In the rows, zero is written as 128.
Known rows, with every step that occurs:
kugis > zafad > nezupa > novir: [ 93 152 129 131 161 102 131 124 118 164  98 109 124 134 129 122 140 140
 135 128 181 118 112  73 131 106 114 111 137 157  73 191 122 168 129 129
  92  76 156 156 153 113 165 171 106 102 138 162 187]
kugis > zafad > nezupa: [ 77 150 128 110 142 112 134 135 117 183 124  90 132 132 122 111 122 146
 141 128 174 113 121  73 126 118 117 124 145 149  60 162 127 179 147 129
 111  98 155 138 130 135 149 161 110 111 151 150 159]
dumu > tureli: [122  99 112  89 133 129 153 141 112 137 100  83 113 142 127 135 129 137
  97 122 122 125 152 123 142 159 127 158 135 127 128 135 132 155 121 129
 139  88 114 131 135 135 157 142 145 156 124 111 144]
kugis > zafad > nezupa > venid: [ 77 164 119 140 152 119 122 150 127 175 141 115 128 127 151 113 144 160
 136 122 191 100 111  77 136 118 128 122 158 165  68 151  96 158 169 151
  97  88 168 141 140 108 161 183 102 106 165 170 175]
sigo > nezupa > gugo: [ 97 146 133  84 128 142 166 130 146 144 133  74 143 125 205 121 151 152
 157 154 134 107 123 121 184 149 138 124 148 168 109 140 113 119 154  95
 136 119 151 112 132 128 131 143 157 135 125 116 179]
sigo > nezupa: [ 89 135 135  94 118 122 140 132 133 149 110  83 137 126 173  84 150 153
 159 150 135 110 107 104 145 142 119 115 121 162 107 150 132 129 138 102
 135 107 138 132 124 147 114 130 149 130 141 116 176]
sigo > nezupa > zafad: [ 79 124 123 113 138 103 144 132 141 157 127  89 137 126 188  74 170 161
 157 134 146 115  88 114 146 144 131 124 133 156 118 159 102 117 142  74
 127  97 166 132 133 139 131 141 153 143 127 124 199]
sigo > nezupa > venid: [ 86 146 133 122 132 128 131 151 136 144 132 104 136 119 198  85 171 164
 159 145 156 100 101 109 151 147 134 115 140 184 120 143 108 111 165 125
 118 103 156 138 139 125 122 151 141 123 152 135 194]
mago > dumu > nezupa > gugo: [138 106 108 130 144 137 179 154 165 102  99  73 194 164 181 150 181 174
 101 155  86 142 142 153 187 165 106 100 156 151  70 174 119 145 178  85
 134  91 116 100 172 104 149 134 112 108 111  92 102]
venid > nezupa > gugo: [ 77 158 145  93 144 122 173 130 124 147 125  90 151 120 180 140 123 149
 145 169 154 109 131 115 185 132 148 114 171 165 101 137 101 150 132 116
 132 121 146 113 147 121 123 162 155 117 139 152 150]
kugis > zore > mago: [ 89 144 111  98 115 115 136 161 104 116 106  94 147 151 132 112 130 179
  89 149 129 131 113 123 153 121  84 130 123 126  93 107 149 154 167 119
  95  93 112 102  95 145 173 145 114 121 132 105 161]
zafad > kugis > zore > mago > dumu: [106 128 109 106 102 126 145 149 126 124 110 113 191 164 143 113 112 200
  97 140  97 102 120 130 144 124  26 105  95 132  85 152 139 192 209  94
  98  67 112 114 108 154 183 129 121  85 127 108 143]
kugis > zafad: [112 129 117 145 151 104 145 158 115 158 117  95 113 112 113 131 128 126
 110 125 141 139 122  93 134 106 141 122 146 147  71 157 117 168 136 129
  95 104 138 128 132 136 146 153 116 136 138 123 149]
dumu > nezupa: [117 111 122 145 142 121 155 153 147 130  99  90 165 159 143  98 167 158
 109 150 114 144 121 122 159 159 112 112 130 134  72 154 144 136 133 113
 137 111  95 112 151 144 114 150  99 115 137  83 120]
zafad > nezupa: [ 74 149 134  90 126 125 136 120 135 168 114  84 146 138 151  99 142 159
 148 138 160  97 114  98 134 152 110 130 134 149 102 141 151 155 131 134
 151 110 129 133 138 142 131 154 134  98 149 134 156]
mago > zore > kugis: [105  81 129 145 146  95 168 141 161 165  91  89 192 117 156 107 160 133
 120 177 112 130 133 156 167 144 112  98 131 117 120 126 143 156 121  89
 136 100 160 145 130  87 110 138 160 149  94 151 160]
venid > nezupa > dumu > mago > zore > kugis: [ 73  90 134 122  82  58 153 139 149 167  55  95 247 124 155  96  98 152
 109 241 107 144 156 135 172 130  96  66 120 122  78 124 121 192 130  98
 144  88 198 148 108  55  75 115 135 122 104 164 138]
nezupa > zafad > kugis: [108 115 119 153 145 112 171 130 165 174 142 119 151 133 151  95 137 147
 127 110 129 101  94 112 150 138 111 131 125 134 123 159  99 145 131 100
 135 111 139 138 153 163 147 158 147 102 126 123 166]
mago > zore > kugis > zafad: [110  86 117 162 163  81 162 157 145 188 105  97 179 109 130 121 139 121
 108 163 123 149 145 129 156 113 119  93 143 116  80 147 121 177 136  76
 103  86 180 151 121  80 125 151 134 168  96 166 166]
venid > nezupa: [ 72 146 146 102 131 105 144 137 110 154 104  94 146 117 155 101 118 146
 148 163 159 107 119  97 142 124 134 107 148 159  99 144 121 163 116 123
 127 109 129 129 140 140 107 151 143 117 155 151 147]
novir > nezupa: [139 105  99 148 161 121 149 152 124 146  79  80 166  92 127 110 151 129
 123 121 112 141 102 117 167 168 125 128 128 147 113 140 136 139 127 142
 121 156 114 144 120 133 123 140 125 130 140  83 135]
sigo > nezupa > novir: [103 135 142 117 134 113 140 127 127 133  88  97 126 127 179  95 168 150
 155 151 151 117 101 108 154 136 117  98 119 173 124 183 136 123 123 102
 115  91 142 149 154 129 124 137 143 121 129 126 209]
zore > kugis: [101  93 139 140 132 108 165 145 134 152 107  97 178 121 125 123 125 123
 109 151 137 123 121 148 149 147 115 120 140 111 118 113 148 147 123 116
 140  99 148 131 135 112 120 155 165 146  96 128 142]
sigo > nezupa > zafad > kugis > zore: [ 88 158 116 110 111 103 164 125 147 166 154 129 138 144 172  75 128 192
 149 119 140  94  67 107 140 101  79 139  96 155 100 160 123 141 171  45
 125  82 145 120 131 188 156 156 137 122 130 119 202]
dumu > mago > zore: [136 106 106 153 124 100 148 147 158 119  70  64 179 147 161  78 161 158
  99 194  87 159 123 116 174 150 112  91 142 148  76 157 123 163 143 102
 126 117 135 128 128 109 127 112 109 108 133 105 151]
mago > zore: [118 112 121 134 154 108 162 143 157 154  86  82 142 119 167 103 175 144
 136 165 102 140 127 121 164 138 131 103 139 153 112 151 135 155 120 108
 127 120 130 149 136 116 123 126 132 129 131 130 167]
kugis > zore > mago > dumu: [107 123 103  88 113 120 135 160 108  99  89  92 167 151 143 125 140 192
  88 149 104 132 126 139 142 122  61 111 125 137  86 144 147 174 203  96
  92  67 116 102 106 127 184 117 123 107 121 109 143]
venid > nezupa > novir: [ 82 144 151 123 150  94 146 132 105 131  77 117 140 116 154 112 139 144
 145 164 169 117 108  98 151 117 125  92 141 171 113 176 119 160 104 118
 108  90 132 146 166 122 123 156 136 104 138 164 175]
tureli > dumu > mago > zore > kugis: [102  73 136 172 126  90 179 153 163 155  45  81 234 150 159  73 125 165
  85 212  84 129 138 170 156 165  85  96 117 124  84 111 125 171 170  64
 144 104 181 151 133  95 139 139 114 135  79  86 136]

Rows:
[123  92 108 128  85  84 153 152 166 139  51  78 179 126 161 103 143 157
  95 205  66 168 145 120 168 135 119  85 122 148  78 145 133 169 128 130
 139 114 152 155 115  92 120  96 105 107 123 100 143] | nezupa > dumu > mago > zore
[ 70 134 135 152 150 105 131 147 136 193 147 124 177 126 134 116 124 146
 127 136 198  94 119 111 139 131 111 117 156 128  80 122 106 156 175 131
 107  66 204 142 134  74 145 196 128 130 129 193 168] | zore > kugis > zafad > nezupa > venid
[110 115  93 111 116 116 136 168 124  90  81  88 201 193 142 106 162 213
  73 162  90 153 125 146 156 139  42  90 113 123  53 158 149 164 211  80
  93  59  97  87 117 119 171 125  75 104 122  82 115] | kugis > zore > mago > dumu > nezupa
[ 93 144 118 109 110 127 146 147 131 146 126 118 167 160 127 101 104 180
  99 140 124 104 113 112 153 123  49 128  95 123  97 122 140 167 171 116
  97  97 111 117  98 174 171 156 117  94 139 109 159] | zafad > kugis > zore > mago
[ 68 173 128 120 126  87 173 128 126 167 149 143 150 137 146  98  97 189
 133 138 160  99  81 101 137  84  84 130 113 150  87 148 107 174 150  62
 122  83 135 115 144 181 150 177 131 102 142 158 169] | venid > nezupa > zafad > kugis > zore
[ 75 125 120 160 168  93 136 146 159 205 129 114 193 127 166  99 161 152
 138 162 175 102 132 118 161 128 111  89 153 136  79 131 101 165 171 103
 100  71 216 161 132  54 137 179 124 139 124 215 189] | mago > zore > kugis > zafad > nezupa > venid
[ 74 128 139  78  79 109 143 139 144 170  91  94 137 107 169 107 132 147
 161 156 119 119 132 106 133 129 128 111 101 163 106 141 146 138 127 131
 149 107 155 154 108 129 108 115 137 129 131 107 171] | sigo > nezupa > dumu
[108  74  95 155 137 122 142 143 167 144 113 102 245 197 161  70 168 194
  99 132  89 113 123 139 176 185  37  84 108 105  91 191  84 149 205  73
 106  75 136 116 132 121 161 130  98  93 119 104 127] | zore > mago > dumu > nezupa > zafad > kugis
[109 148 108 141 129  99 181 140 149 154 147 138 127 140 141 111 125 182
 110 110 131 111  75 117 136 100  86 155 111 136 101 147 125 158 148  78
 122  93 125 122 145 183 174 170 130 110 120 114 171] | nezupa > zafad > kugis > zore
[105 116 141 154 108 112 157 155 133 124  55  80 168 150 143  80 111 162
  83 174  99 125 122 130 127 161 106 121 127 149  75 130 124 162 169 106
 136 122 138 140 141 153 159 143  97 106 121  46 123] | tureli > dumu > mago
[ 64 145 113  97 107 111 142 131 136 166 150 115 170 167 176  55 126 203
 133 135 143  88  88 109 163 123  45 122  89 130 105 139 106 136 196  56
  94  82 154 112  88 166 165 149 128 115 134 118 211] | sigo > nezupa > zafad > kugis > zore > mago
[102  93 112 104 127 132 125 156 120 114  84  77 187 150 159 111 152 159
 107 150 103 118 140 136 153 162  85  93 135 129 112 158 123 160 182 125
  97  88 132 120 112 108 159 109 136 104 124 117 136] | zore > mago > dumu
[116  68  99  70 125 139 123 157 100 115  74  70 177 176 144 129 137 159
  85 134  98 121 177 148 150 188  79 125 123 113 132 152 115 171 185 117
 105  58 135 121 103  95 184 109 145 143 113 118 136] | zore > mago > dumu > tureli
[133  75 108 181 137  72 150 154 144 153  90  78 214 142 125  96 128 137
  74 194 107 166 143 125 171 126 106  81 146 110  48 150 108 185 156  76
  98  78 187 128 114  74 131 133 111 144 101 146 148] | dumu > mago > zore > kugis > zafad
[105  97 125 160 145  94 153 155 123 169 123 104 161 116  99 135 107 112
 100 139 151 131 130 120 137 117 121 115 142 107  81 131 125 166 135 108
 103  85 167 133 125 102 133 163 142 161  99 148 141] | zore > kugis > zafad
[113 137 100 165 131  98 181 140 167 143 136 134 166 174 136  93 145 205
  93 122 117 132  79 121 150 115  65 135 102 129  61 160 130 145 160  59
 125  85  99 101 157 179 159 180  82 103 125  92 145] | dumu > nezupa > zafad > kugis > zore
[ 90 130 135 189 150 135 170 179 155 143  87 121 167 147 167  82 173 183
 106 153 117 115 121 141 139 166 112 116 129 169  79 130 110 123 186 113
 129 114 129 137 177 131 149 186  64 111 132  69 125] | tureli > dumu > nezupa > venid
[ 86 122 140 145 161  90 135 120 121 180 101 117 173 133 115 133 122 132
 119 137 194 112 120 106 137 120  89 108 132 124  83 161 132 172 131 112
 103  58 185 153 146  83 151 177 130 122 102 185 182] | zore > kugis > zafad > nezupa > novir
[120  83  96 154 156 105 159 156 156 119  92  93 187 160 161 101 200 179
 101 136  94 150 110 147 146 156 102 101 144 135  74 195 107 140 170  61
 127  73 131 111 171 110 145 131 104 121 108  96 121] | mago > dumu > nezupa > zafad
[120  81 105 149 147 121 127 152 135  87  49  88 216 184 158 103 195 179
  87 162 102 143 136 140 175 175  58  63 117 131  92 202 124 143 180 101
  86  59 116 118 146  79 162 119  88  96 111 101 137] | zore > mago > dumu > nezupa > novir
[ 79 106 124 130  74  69 126 139 132 181  98  98 217 148  99 123  75 145
  88 176 148 133 146  99 131 122  86 106 125 103  40 129 133 196 156 131
 130  69 204 139  98  76 135 139 107 110 109 142 132] | zore > kugis > zafad > nezupa > dumu > mago
[114 122  71 146 152 109 148 149 129 163 121 112 203 137 124  84 134 179
  95 106 116 120  82 123 186 147  54 135  91 113 108 131 104 143 188  94
  85 118 129 124  81 155 183 155 105 115 129  91 165] | novir > nezupa > zafad > kugis > zore > mago
[129  96 109 140 135 124 149 156 150 110  78  84 187 157 153 110 178 171
 107 150  89 144 129 139 143 162  91  92 133 141  67 185 143 152 164  92
 129  85 102 116 162 121 132 122  99 103 122  91 107] | mago > dumu > nezupa
[115 106 118 130  72  92 141 155 138 120  68  91 161 132 131 115 112 147
  84 181  93 154 135 112 143 134 121 115 130 142  80 140 138 163 130 155
 146 117 139 135 120 117 127 112 110  98 127  77 124] | nezupa > dumu > mago
[107 128  88 143 129 119 124 184 131  80 103 113 204 182 165 107 184 222
  74 160 105 140 119 150 164 145  53  90 131 141  63 145 120 143 238  99
  78  52 114  94 132  95 185 146  70  98 139 106 130] | kugis > zore > mago > dumu > nezupa > venid
[ 63 139 135 131 148  97 165 120 137 190 142 127 169 126 161  80 108 158
 158 135 158  85 102  96 154 130 106 115 128 147 113 161  85 161 129  87
 132 101 152 135 146 163 119 165 147 101 148 164 166] | venid > nezupa > zafad > kugis
[ 82  90 125 111  79  79 143 126 178 177  64  78 241 148 157  92 122 164
 110 221 111 131 152 137 166 152  76  89 114 115  79 120 154 185 143 111
 164  84 197 158 108  61 109 121 122 104 101 150 152] | zafad > nezupa > dumu > mago > zore > kugis
[ 87 126  93 152 131 108 157 150 157 144 138 123 201 196 137  73 145 211
  84 134 117 128  96 124 174 138  37 120  95 103  71 143 109 143 190  68
  99  78 113  95 116 155 171 171  72  99 126  93 153] | dumu > nezupa > zafad > kugis > zore > mago
[ 82 133 132 111 149 111 164 127 141 192 150  89 189 134 141 156 107 136
 119 143 179  99 140 124 171 130 113 129 168 119  74 120 114 164 163 102
 122  84 196 119 126  83 158 186 147 139 108 174 158] | zore > kugis > zafad > nezupa > gugo
[133  98  82 163 182 102 155 150 133 152  95  84 162  93 135  98 174 135
 122 107 119 144  84 130 175 165 140 135 137 143 120 147 102 121 133 109
 114 145 141 141 128 122 143 143 131 141 124  89 155] | novir > nezupa > zafad
[ 64 139 124  92 104  98 131 137 132 207 105 105 131 113 119 131 110 142
 137 137 149 121 143  73 117  96 123 123 127 150  61 145 138 184 135 152
 124  96 168 161 114 115 141 142  99 109 140 144 149] | kugis > zafad > nezupa > dumu
[136 121  88 176 174 123 141 167 126 143 102 102 165  86 152 110 172 142
 120 116 131 131  92 123 181 171 140 126 143 167 124 133 103 114 155 159
 107 146 135 151 128 111 134 154 121 121 153 100 152] | novir > nezupa > venid
[ 76 109 125 127 156  88 143 134 152 216 114  90 197 129 139  98 137 140
 137 165 154 118 139 110 153 121 100  95 135 119  67 141 130 191 145  83
 114  80 196 151 121  78 127 158 123 143 110 192 173] | mago > zore > kugis > zafad > nezupa
[145  92 113 161 151 114 152 147 146  90  52  99 183 163 154 126 194 172
  99 148 104 149 119 139 150 151  85  76 120 158  82 217 136 152 153  90
 115  62 103 134 189  98 143 129  98  97 108 100 132] | mago > dumu > nezupa > novir
